Every row comes from one small tree of marks. Brackets hold a mark, then the marks that hang from it, in alphabetical order. Every link used is in the known rows. Which tree was each row made from?
In the rows, 100 means zero.
Known rows
{miziz {putifiv sevi} {sonus keze semub}}: [138,97,68,89,104,122,91,177,88,99,126,126,135,104,109,122,79,107,61,101,87]
{kunit {miziz putifiv {sonus keze semub}}}: [123,96,84,79,104,97,105,176,96,97,138,125,136,89,74,125,66,99,69,90,93]
{sonus {keze kunit}}: [113,103,87,81,105,121,109,103,76,87,119,109,139,93,67,97,111,97,94,88,100]
{semub {kunit {miziz {sonus keze}}}}: [119,99,99,71,106,111,107,103,94,99,119,113,162,86,55,102,95,101,90,94,114]
{sonus semub}: [113,107,90,93,101,105,97,127,89,105,116,123,129,97,110,103,96,111,94,79,92]
{putifiv miziz}: [121,116,73,90,99,132,98,89,80,95,100,116,138,107,116,99,123,94,115,75,86]
{vufof semub}: [115,107,87,95,106,111,104,124,87,108,116,115,135,100,93,97,109,122,113,82,86]
{kunit {miziz {putifiv sevi} {sonus semub}}}: [130,87,83,90,101,110,89,156,108,101,123,99,142,103,112,126,69,93,87,91,85]
{paku {vufof {semub kunit}}}: [141,113,97,84,112,113,110,124,96,119,127,101,163,89,93,88,109,129,118,87,80]
{kunit {miziz {putifiv sevi} {sonus keze semub}}}: [129,89,76,82,101,111,95,171,106,96,124,122,146,104,99,125,71,89,64,98,87]
{kunit {miziz sonus}}: [113,96,97,85,105,104,102,109,96,103,114,107,138,96,73,112,92,90,103,86,99]
{keze {kunit {miziz {putifiv sevi}}} {sonus semub}}: [132,86,84,80,96,114,93,124,93,88,127,63,148,101,93,121,83,75,102,87,101]
{paku {vufof {semub {kunit {miziz putifiv}}}}}: [138,106,97,78,111,106,109,148,121,106,145,83,163,79,91,105,90,117,123,84,65]
{semub {kunit {miziz {putifiv sevi} sonus}}}: [132,92,88,83,106,128,87,113,112,94,122,73,159,89,100,116,89,100,110,95,91]
{semub {kunit {miziz putifiv sonus}}}: [125,98,98,79,109,112,95,117,102,96,137,79,150,72,76,115,84,109,116,87,97]
{vufof {semub {kunit miziz}}}: [115,102,102,82,105,107,107,98,104,106,118,99,167,87,79,92,104,119,127,81,98]
{putifiv {miziz {sonus semub}} sevi}: [149,102,66,92,97,133,93,123,70,110,95,121,155,122,127,106,98,95,93,89,98]
{putifiv {miziz {sonus {semub kunit}}} sevi}: [156,104,74,86,100,139,91,104,69,113,99,108,176,109,121,96,100,110,104,91,110]
{miziz {putifiv sevi} sonus}: [131,96,74,96,107,130,83,137,96,96,120,94,126,100,116,122,94,103,96,95,79]

Write each row's tree
[127,98,87,80,108,119,110,115,62,96,124,107,141,91,48,102,100,101,89,95,113]	{miziz {sonus {keze kunit}}}
[133,96,88,78,97,116,85,117,107,94,124,76,159,95,110,116,87,91,101,88,101]	{keze {sonus {semub {kunit {miziz {putifiv sevi}}}}}}
[155,97,63,80,98,138,106,125,52,100,103,118,170,118,90,101,98,90,82,97,111]	{putifiv {miziz {sonus {keze kunit} semub}} sevi}
[119,96,91,78,101,94,109,147,89,106,119,139,144,99,67,111,77,94,68,91,108]	{kunit {miziz {sonus keze semub}}}
[122,87,78,80,97,117,102,145,104,81,126,96,155,99,96,114,82,84,82,91,86]	{sonus {keze {kunit {miziz {putifiv sevi}}}} semub}
[131,97,79,80,110,122,105,145,68,87,143,94,133,80,54,116,88,106,91,94,97]	{miziz putifiv {sonus {keze kunit}}}
[146,98,83,89,106,125,84,144,90,107,130,90,153,88,115,114,80,126,96,95,97]	{miziz {putifiv sevi} {sonus {semub kunit}}}
[111,104,98,81,105,115,94,104,117,87,131,78,147,74,96,110,95,106,120,79,84]	{semub {kunit {miziz putifiv}}}
[135,112,68,80,103,131,107,117,62,98,106,138,142,108,83,104,111,94,87,90,101]	{putifiv {miziz {sonus keze}}}
[122,92,99,76,98,97,107,102,78,97,122,80,148,96,61,106,89,79,106,80,121]	{keze {kunit miziz} {sonus semub}}
[134,107,104,78,109,104,114,120,114,115,125,96,173,90,84,93,101,112,122,85,79]	{paku {vufof {semub {kunit miziz}}}}
[141,104,65,92,100,144,91,98,75,102,91,110,149,122,121,105,114,88,104,91,92]	{putifiv {miziz sonus} sevi}
[130,93,83,76,105,130,93,126,110,89,124,97,163,90,87,115,89,97,88,101,94]	{semub {kunit {miziz {putifiv sevi} {sonus keze}}}}
[120,101,87,81,101,110,111,130,72,94,124,119,144,93,75,98,96,106,83,87,106]	{sonus {keze kunit} semub}
[148,99,63,80,100,149,105,100,58,92,98,107,165,118,85,99,114,83,93,99,105]	{putifiv {miziz {sonus {keze kunit}}} sevi}
[126,92,92,76,99,100,102,130,83,88,141,68,137,86,69,120,78,84,107,79,106]	{keze {kunit {miziz putifiv}} {sonus semub}}
[121,112,91,79,102,110,104,121,84,101,120,133,154,87,92,93,100,121,82,88,109]	{sonus keze {semub kunit}}
[156,106,68,78,98,140,99,118,67,107,100,131,180,111,107,96,101,107,81,98,113]	{putifiv {miziz {sonus keze {semub kunit}}} sevi}
[142,109,74,88,100,119,101,129,61,113,109,127,144,106,103,106,94,105,98,82,104]	{putifiv {miziz {sonus semub}}}
[137,81,85,86,102,113,96,146,93,96,130,72,155,95,90,122,68,91,99,92,95]	{keze {kunit {miziz {putifiv sevi} {sonus semub}}}}
[113,102,104,80,100,100,100,101,105,103,117,104,161,85,94,97,90,108,108,78,105]	{sonus {semub {kunit miziz}}}
[140,106,85,78,109,112,99,163,77,103,145,117,147,75,78,112,76,131,78,94,105]	{miziz putifiv {sonus keze {semub kunit}}}
[147,103,60,85,97,135,100,137,67,105,96,143,157,124,114,105,100,93,69,96,100]	{putifiv {miziz {sonus keze semub}} sevi}
